What can hang from each mark:
z_96: z_117 z_358 z_819
z_260: z_634 z_972
z_634: z_260 z_914
z_819: z_358
z_914: z_634
z_972: z_55 z_260 z_358
z_358: z_96 z_634
z_117: z_634

Known rows, with every way that one mark hangs from another:
(z_117 (z_634 z_914)):  1.994  0.580  0.789  0.447  1.488 -0.038  0.289 -0.172  2.152  0.627 -0.382  1.441 -2.259 -1.504  0.502  0.460  1.621 -0.193  1.398 -0.897 -2.004
(z_358 (z_96 z_117) (z_634 z_260)):  0.382  2.263 -0.734 -0.927  1.900 -0.458 -2.953  1.010  2.097  0.691 -2.835  1.918 -2.963  0.414 -0.761  2.502  2.984 -2.439 -0.341 -1.893 -1.014
(z_819 (z_358 z_96 (z_634 (z_260 z_972)))):  1.423  1.745 -0.615 -0.730  2.389  0.347 -2.612  0.303  2.435 -0.558 -2.192  1.672 -2.863 -0.452  0.406  2.632  1.307 -1.512 -0.147 -1.601 -1.641
(z_914 (z_634 (z_260 (z_972 z_55 z_358)))):  2.641  0.588  0.658  0.004  2.226 -1.290 -3.292 -1.356  3.073 -1.724  0.084  1.462 -2.994  0.983  0.455  1.179  1.914 -2.366  0.368  0.139 -0.956
(z_260 (z_634 z_914) (z_972 z_55 (z_358 (z_96 z_117)))):  3.229  1.859 -0.430  1.111  1.481  1.180 -4.453  2.349  3.172  0.076  1.435  2.104 -3.902  0.208 -0.868  1.348  1.389 -1.671  0.333  1.161 -2.237
(z_634 z_260 z_914):  2.182  0.061  0.559 -0.346  2.621  0.571 -1.431 -1.059  1.874 -0.178  0.740  0.675 -1.860 -0.564  0.511  2.290  2.343 -0.864 -0.631 -1.129 -1.059
(z_96 z_117 (z_819 (z_358 (z_634 (z_260 z_972) z_914)))):  2.035  1.887  0.933 -0.413  2.015  1.427 -0.784  2.086  2.624 -0.698 -1.290  0.339 -1.293 -2.191  1.182  1.568  1.051 -2.853 -0.845 -1.865 -1.464
(z_96 z_117 z_358):  1.297  3.106 -0.390  0.515  1.084  0.436 -1.034  3.569  0.931  0.437 -3.139  2.204 -0.778 -0.639  1.693  0.957  0.372 -3.056 -1.195 -1.274 -0.988
(z_358 (z_96 (z_117 (z_634 z_260 z_914)) z_819)): -0.184  2.843 -0.097 -0.827  1.511  0.638 -1.841  1.595  0.829  1.255 -2.093  1.097 -2.418 -1.373 -0.034  1.485  2.370 -2.408  0.235 -1.909 -1.090
(z_96 (z_117 z_634)):  1.143  1.246 -0.102  0.393  0.485  0.027 -0.016  1.898  2.197  0.002 -1.579  2.109 -1.303 -0.654  0.445  0.483  0.898 -2.443  0.474 -1.117 -1.558
(z_819 (z_358 (z_96 z_117) (z_634 z_260))):  0.694  2.035 -1.195 -0.874  2.072  0.719 -2.208  0.750  1.881 -0.628 -3.031  1.832 -2.150 -0.479  0.845  3.135  1.020 -2.465 -0.925 -2.046 -1.188
(z_972 z_260):  1.162  1.739 -0.141  1.063  1.452 -1.316 -2.765  0.016  2.817 -0.271 -1.111  2.066 -2.048 -0.611 -0.324  1.452  0.877 -0.823 -0.406 -0.451 -0.567
(z_972 z_55 z_260):  1.219  1.527 -0.586  1.789  1.137 -1.846 -3.969 -0.537  3.459 -0.538 -0.348  2.535 -2.237 -0.745 -0.751  2.108  0.696 -0.930 -0.556  0.320 -0.532
(z_117 (z_634 (z_260 (z_972 z_358)) z_914)):  3.463  0.874  1.328  0.011  1.905  0.335 -1.326 -0.416  2.747 -0.528  1.463  0.886 -3.229 -0.966  0.274  0.472  2.609 -1.218  1.279 -0.109 -2.965
(z_260 (z_634 z_914) (z_972 z_55 (z_358 z_96))):  3.309  1.749 -0.190  1.105  1.911  0.702 -4.687  1.532  3.384  0.287  1.515  2.038 -4.202  0.151 -0.837  1.241  1.474 -0.767  0.842  1.195 -2.108
(z_117 z_634):  1.344  1.117  0.538  0.375  1.190 -0.945 -0.325  0.219  2.691  0.272 -1.459  1.896 -1.952 -0.902  0.489 -0.004  1.176 -0.646  1.761 -0.980 -1.498
(z_819 (z_358 (z_96 z_117) (z_634 (z_260 z_972)))):  1.333  1.861 -0.912 -0.730  1.845  0.947 -2.315  1.371  2.137 -0.830 -2.297  1.729 -2.456 -0.390  0.384  2.760  1.242 -2.604 -0.820 -1.646 -1.808
(z_634 (z_260 z_972) z_914):  3.156 -0.154  1.049 -0.115  2.255  0.927 -1.676 -0.068  2.268 -0.453  1.859  0.455 -2.385 -0.402 -0.211  1.746  2.676 -1.037 -0.467 -0.533 -2.029
(z_634 (z_260 (z_972 z_55 z_358)) z_914):  3.783  0.585  0.726  0.344  2.199  0.524 -2.965 -0.642  2.994 -0.608  2.587  1.499 -3.000 -0.383 -0.049  2.093  2.094 -1.590 -0.393  0.305 -2.221

Rows:
 2.898  2.216  0.065  0.844  1.446 -0.605 -3.236  0.915  3.411  1.103  0.172  3.428 -4.276 -0.301 -1.051  1.548  1.451 -1.255  0.680  0.268 -2.325 -> (z_260 (z_972 z_55 (z_358 z_96 (z_634 z_914))))
 2.549  3.672  1.739 -0.283  2.381  0.834 -1.712  3.408  1.826  0.455 -2.200 -0.190 -1.858 -2.140  1.252  0.594  2.729 -2.939 -0.760 -1.605 -1.638 -> (z_96 z_117 (z_358 (z_634 (z_260 z_972) z_914)) z_819)
 0.466  2.195 -1.368 -0.345  1.611  0.621 -1.358  1.462  1.855  0.074 -3.649  2.624 -2.077 -0.777  0.866  2.709  0.122 -2.073 -0.615 -2.018 -1.142 -> (z_819 (z_358 (z_96 z_117) z_634))
 4.235  0.999  0.507  1.475  1.938  0.547 -3.815  1.250  4.184 -0.445  2.258  1.709 -3.559 -0.077 -0.325  0.740  1.121 -0.658  0.848  1.414 -2.136 -> (z_260 (z_634 z_914) (z_972 z_55 z_358))
 1.938  1.228  0.109 -0.282  2.215 -1.180 -3.952 -1.120  2.483 -1.202 -0.478  1.755 -3.503  1.145  0.018  1.595  2.216 -2.450  0.339 -0.054 -0.926 -> (z_914 (z_634 (z_260 (z_972 z_55 (z_358 z_96)))))
 1.200  2.191  1.046 -0.613  2.893 -0.283 -1.481  0.057  3.156 -0.404 -2.514  0.686 -1.448 -1.987  1.754  1.415  0.605 -1.269  0.266 -2.212 -0.246 -> (z_96 (z_819 (z_358 (z_634 z_260))))
 1.386  4.750 -0.009  0.346  1.916 -0.636 -3.981  0.850  2.584  1.190 -1.864  2.568 -4.121 -1.534 -0.412  1.944  1.688 -2.193 -0.379 -0.656 -1.232 -> (z_972 z_260 (z_358 (z_96 z_117 z_819) (z_634 z_914)))
 1.455  4.233  1.221 -0.441  2.403 -0.169 -2.076  3.058  2.024  0.400 -3.782  0.337 -1.280 -1.733  1.754  0.593  2.174 -3.145 -0.630 -2.072 -0.670 -> (z_96 z_117 (z_358 (z_634 z_260)) z_819)
 2.262  0.307  0.973 -0.178  2.103  0.112 -0.745 -1.039  2.196 -0.304  0.371  0.450 -2.385 -1.116  0.525  0.975  2.745 -0.654  1.053 -0.884 -2.067 -> (z_117 (z_634 z_260 z_914))
 1.967  1.211 -0.609 -0.301  2.465  0.840 -2.709 -0.237  2.322 -0.463 -1.012  1.533 -3.126 -1.019  0.176  3.306  1.565 -1.141 -0.512 -1.115 -2.063 -> (z_819 (z_358 z_96 (z_634 (z_260 (z_972 z_55)) z_914)))
 0.711  2.488  0.428 -0.105  1.146  0.916  0.148  2.195  2.136 -0.500 -2.589  1.112 -0.712 -2.521  1.913  0.525 -0.243 -2.850  0.290 -1.936 -1.122 -> (z_96 (z_117 z_634) (z_819 z_358))
 0.500  2.426  0.034 -0.117  1.428  1.077 -0.384  2.398  1.962 -0.242 -2.660  1.568 -0.217 -1.977  1.941  1.361 -0.847 -3.015 -0.874 -2.164 -0.223 -> (z_96 z_117 (z_819 z_358))
 1.811  3.446 -1.548  1.542  1.497 -0.088 -6.401  0.744  2.962 -0.211  0.241  2.706 -4.076 -0.249 -0.861  2.685  1.086 -2.101 -0.743  1.245 -1.275 -> (z_972 z_55 (z_260 (z_634 z_914)) (z_358 (z_96 z_117)))
 3.560  1.707  0.642  0.816  1.922  0.047 -3.508  2.107  4.219 -0.536  0.610  1.802 -3.175  0.600  0.059 -0.262  0.808 -1.087  1.323  0.716 -1.655 -> (z_260 z_634 (z_972 z_358))
 2.865  2.446  0.411  0.230  1.690 -0.216 -2.326  1.311  2.931  1.299 -0.420  3.058 -4.124 -0.239 -0.685  1.001  1.574 -1.154  0.817 -0.332 -2.318 -> (z_260 (z_972 (z_358 z_96 (z_634 z_914))))
 2.083  1.203  0.131  1.259  2.183 -0.218 -3.614  0.187  3.092 -0.651  0.145  0.583 -2.622 -0.672 -0.418  1.343  1.673  0.013 -0.147  0.224 -0.819 -> (z_972 (z_260 (z_634 z_914)))
 3.049  0.123  1.335 -0.021  1.783  0.401 -0.962 -0.272  2.505 -0.571  1.284  0.299 -2.761 -1.038 -0.065  0.534  2.996 -0.821  1.160 -0.416 -2.823 -> (z_117 (z_634 (z_260 z_972) z_914))
 1.175  1.616 -1.015 -0.811  2.335  1.517 -1.740  0.414  1.465 -0.387 -2.150  1.478 -2.379 -0.970  0.882  3.479  1.370 -2.096 -1.192 -1.966 -1.609 -> (z_819 (z_358 (z_96 z_117) (z_634 z_260 z_914)))
 2.907  2.253  0.426  0.587  1.132  1.121 -1.619  2.630  1.286 -0.606 -0.519  0.723 -1.931 -1.334  0.952  0.857  2.379 -3.086 -0.574 -0.226 -2.938 -> (z_96 (z_117 (z_634 (z_260 (z_972 z_55)) z_914)) z_358)
 1.900  3.329 -1.234  1.526  2.028 -0.691 -6.653 -0.326  3.275  0.002  0.360  2.645 -4.436 -0.289 -0.814  2.550  1.170 -0.989 -0.099  1.319 -1.095 -> (z_972 z_55 (z_260 (z_634 z_914)) (z_358 z_96))
 3.532 -0.137  0.509  1.489  1.758  0.644 -3.208  1.493  3.793 -0.432  1.924  0.735 -2.902 -0.218 -0.922  0.801  1.713 -0.080  0.658  0.947 -1.911 -> (z_260 (z_634 z_914) (z_972 z_55))
 1.839  1.485 -0.379 -0.307  1.707  0.499 -3.130  1.153  2.155  0.641 -0.508  1.491 -3.685 -0.198 -1.611  2.793  3.637 -2.139 -0.649 -0.926 -2.253 -> (z_358 (z_96 z_117) (z_634 (z_260 (z_972 z_55)) z_914))
